Each row comes from the steps of one path. Every step used is in the known rows, and no mark comes twice. Write the path behind each row, first mark first.
Known rows
tudo/satilog: [ -2  -6  -4 -16  -5   4   2  19 -18  11 -13  14  -8   4  -4  16   2  -5
   1 -30 -11  21   7   2]
zuga/tipomub: [ 12 -19  17  -1  20  -9 -22 -25 -12  28  12   5  12  -6  24   7  -4  24
  31 -22  -1  23 -20   6]
nivudi/zuga: [ 10   5   1 -23 -15  -4   3 -28  17   6  29  16   3   5   1 -16 -21 -10
  -3  -2   5   8 -44  11]
monof/zuga/nivudi/tudo: [ 11   6  11 -10  26  -6   9 -18  14  13   6  -2  35 -21  13 -19  26  29
  71   0  -8  -9 -14 -11]
mipab/satilog/tudo/gedi: [-11  -6   4  10 -10  18  19  16  18  -9 -28 -30 -12  -2   3  -7 -22  -7
 -44  14  -2  -9  32   4]
tudo/nivudi/zuga/tipomub: [ 12  -5   5   8   4 -11 -39 -19 -25  25  25  25  13  -3  15  -9  -9   1
  25 -15  30  -6 -33   7]
gedi/mipab/satilog: [ 25 -18  -1   0 -18 -11  23 -24  17  -3 -11 -35 -22 -18 -11  34 -14  -2
 -54   3 -80   8  21 -10]
bobi/zuga/nivudi/tudo/gedi: [ 16  18 -17  -1  -8  23  17  16  10   2  -1  -5  11  -1  19 -28  15   0
  48  20  21 -23  -1   7]
nivudi/tudo/satilog/mipab: [  3  11  -6 -20  -6 -11  -7  -5  21   2  -4  -6 -32  -8   1   3  22  16
   0  15   2  35  17   1]
zuga/nivudi/tudo: [ 17  13  -1 -27   8  -2  14 -16  19  14  15   0  29 -11  22  -5  27  22
  75   3  -3   0  -7 -11]
nivudi/tudo/mipab: [ -3  22  11 -36   0   7  14  28  14  -6   6  14   3   9  -1  11  31  -1
  14  13 -21 -24   5 -32]
tudo/nivudi/zuga/bobi: [  9  25   2   9  11  -7   0   2  11  11  49  36   4  23  12 -14  -2 -28
  -8 -22  25 -20 -34  23]
tudo/satilog/mipab: [ -6  -3  -1 -10  -8 -17 -12   0  15   1  -6  -6 -37  -3  -4  10  10   7
 -15   4  -5  48  14  10]
gedi/tudo: [-12 -23  -2  14  15  17  24  -7 -16 -19 -13  -9  -5   5   3  39   0   0
 -18  -3 -36  31   6  -5]
satilog/mipab: [ -6  -5   8 -14   0 -22 -12 -20  32  -5  10 -20 -33  -1  -3   6   5  10
 -16  16  -7  55  -3  12]
nivudi/tudo: [ 17  20   0 -42  11  10  14 -19  19   5  10  -4  11  -3   8  -4  17  19
  31  10  -1   6 -12 -13]
monof/zuga/bobi: [  0   2  31  25  54  -9  12  -4  16  13  23  13  11   7   8 -16   1   5
  -6 -34 -12  -4 -32  24]
monof/zuga/nivudi/tudo/gedi/mipab: [ 20  -5 -20  41  -9   1   7  -6  -9 -16 -17 -13   2  -8  -2  -3  20   6
  30  23 -37 -26  18  -8]
bobi/zuga/tipomub: [ 13 -12  17  -7  28  -1 -22 -11 -14  31   6  -7  20  -4  30  -5  -1  31
  26 -11  12   9 -36  16]
monof/zuga: [-14 -23  34  15  44 -10  -6 -12  -6   1 -10  -9  12 -12 -21 -17 -10  14
  -6 -20 -25  14 -33   8]
bobi/zuga: [  0   2  10 -29  18   9   4  10   4   7   0 -21  11  10   6  -6  -2  10
  -7   4   6  12 -40  20]
gedi/mipab/tudo: [  4 -14 -16  13 -18   1   7 -31 -14 -18 -20  -3  -5  -3 -13  16 -14  23
  -8   6 -11   7  29 -15]
tudo/nivudi/zuga: [ -1  11  -8  -8 -16  -5 -22  -3 -11  -2  27  24   1  11 -15 -13 -14 -33
  -9  -2  29  -9 -36   7]
monof/zuga/nivudi/tudo/gedi: [ 11  10  -8  14   1  17  14   9   6   1  -4  -1  12  -8  10 -32  12   2
  48  12  11 -22   2   3]
bobi/zuga/nivudi/tudo/gedi/mipab/satilog: [ 35  -4 -15  10 -23   2  30  -7  19  -1 -17 -37 -11 -22   3  12   0   1
 -27  21 -59 -23  27  -7]

Which path is each row?
[-21 -17  27 -15  10  -4  17  -7  30  -1 -28 -44   2 -12   3  17 -24  16
 -62   3 -26  11  29  -9]
mipab/satilog/tudo
[  2 -10 -22   8 -22   6   6   4 -33  -4 -34  15 -10  -2 -12  21  -4  12
  -5 -17  -9   4  40 -12]
gedi/mipab/tudo/satilog
[-40  -4   7   7  14  -4 -33  33 -27 -14 -14 -11   7  14 -18  14   0 -21
 -25  -2  30  -2  15  -6]
satilog/tudo/nivudi
[-22   0 -12   9  -5   3 -28  16 -42 -15  -7  12  -2  11 -29   9  -8 -18
 -12  -8  40  -1  15  -8]
mipab/tudo/nivudi
[  0 -12   8  -5  10 -12   3   8   6  18   9 -11  34  -3  23  -3  12  10
  57 -12  -3  10 -27  18]
bobi/zuga/nivudi
[ -5  -6 -12  -9 -14  11   7   8 -26   5 -27  21  -7  -1  -9  11 -11  11
  -4 -27  10  13  28  -7]
mipab/tudo/satilog
[-26 -11 -12  27  10  10 -17  30 -49 -24  -9   3  -6  14 -20  35   8 -34
 -20  -5   4   7  11  -8]
gedi/tudo/nivudi
[-20  -4   3  11  -4  19   8  20   7 -12 -23 -19  -4   9   5 -12 -14  -5
 -19  13  16  -3  20   8]
satilog/tudo/gedi
[ -1  -1 -17  13 -22  26  13   3  -7 -13 -16   4 -13   6  -5 -17 -22  -3
  -6   7  27  -3  20   6]
mipab/tudo/gedi
[ 15  20 -15  -9 -10  28  17   8  10  -5  -1  -2  -6   4   7 -22   7  -6
  20  19  15 -13   3   1]
nivudi/tudo/gedi
[  1   7 -21   9 -29  -3 -20 -13 -22 -12  12  25  -1   7 -20 -10 -18 -22
 -13   8  31 -21 -13  -3]
gedi/mipab/tudo/nivudi/zuga
[ 28 -14 -11  12 -27   0  26 -12  15  -8 -16 -34 -28 -15  -9  24 -15 -11
 -55  11 -69  -5  30  -5]
tudo/gedi/mipab/satilog
[ 15   9  12 -30  -8   0  33  16  32   8  -4 -18  -1 -17   4  15   9   1
 -25  10 -52 -28  16 -23]
bobi/zuga/nivudi/tudo/mipab/satilog
[-17   8  -1  -4 -10  -5 -22   1  -7  -5  12  12   8  10 -10 -14 -17 -23
 -21   5  36 -15 -21   3]
satilog/tudo/nivudi/zuga
[  6  20  -2  20  14   0   8   3   4   4  43  35   2  23  14  -3   1 -27
 -15 -18  18 -21 -25  19]
gedi/tudo/nivudi/zuga/bobi
[-11 -29  24  26  28 -24  -3  -7  -1  14   2  -2  35 -19   5 -11   6  14
  58 -28 -24  11 -21  10]
monof/zuga/nivudi
[ -1   2   1  -1   6 -19  -9  -4  17   6  -9  -5 -19 -19   2  -6  26  23
  18   9  -2  26  15   2]
monof/zuga/nivudi/tudo/satilog/mipab
[-15  -5 -22  26 -12  -1 -29  13 -49 -23 -14   6  -6   9 -31  19  -2 -17
 -13   1  22 -10  27 -14]
gedi/mipab/tudo/nivudi
[  4  22   8  11  11  -7   7   3  22  11  36  20   3  14  14 -10  -9 -23
 -34 -16  18 -29 -15  17]
mipab/satilog/tudo/nivudi/zuga/bobi
[-39  -2  29 -16   6  -2   6  40  12 -13 -16  -3   5  14  -3  20  10   0
 -25   7 -21 -15  22 -25]
satilog/tudo/mipab
[ -5  11 -15   0 -25  -7 -24 -14  -8  -8  18  23  -9   5 -18 -18 -19 -18
 -17  11  46  -7 -16   3]
satilog/mipab/tudo/nivudi/zuga
[ 21  -9  11  -3   4 -10 -23 -37  -5  31  26  20  15  -8  26 -12 -15  17
  28 -15  12   6 -39   9]
nivudi/zuga/tipomub
[ -3   1 -18  17 -25  16   6  -2   6 -16 -15  -3 -28   2  -6 -19 -16   2
 -14  21  31   8  28   9]
satilog/mipab/tudo/gedi
[ -3  20  10 -29   3   3  15  36  14   1   6  11  20   5  11   4  39   5
  42  14 -16 -35   1 -26]
bobi/zuga/nivudi/tudo/mipab
[-24   1 -14  13  -8  -6 -35  11 -29 -18  -6   5 -18   7 -28   8  -3 -14
 -20   6  45  10  22  -5]
satilog/mipab/tudo/nivudi
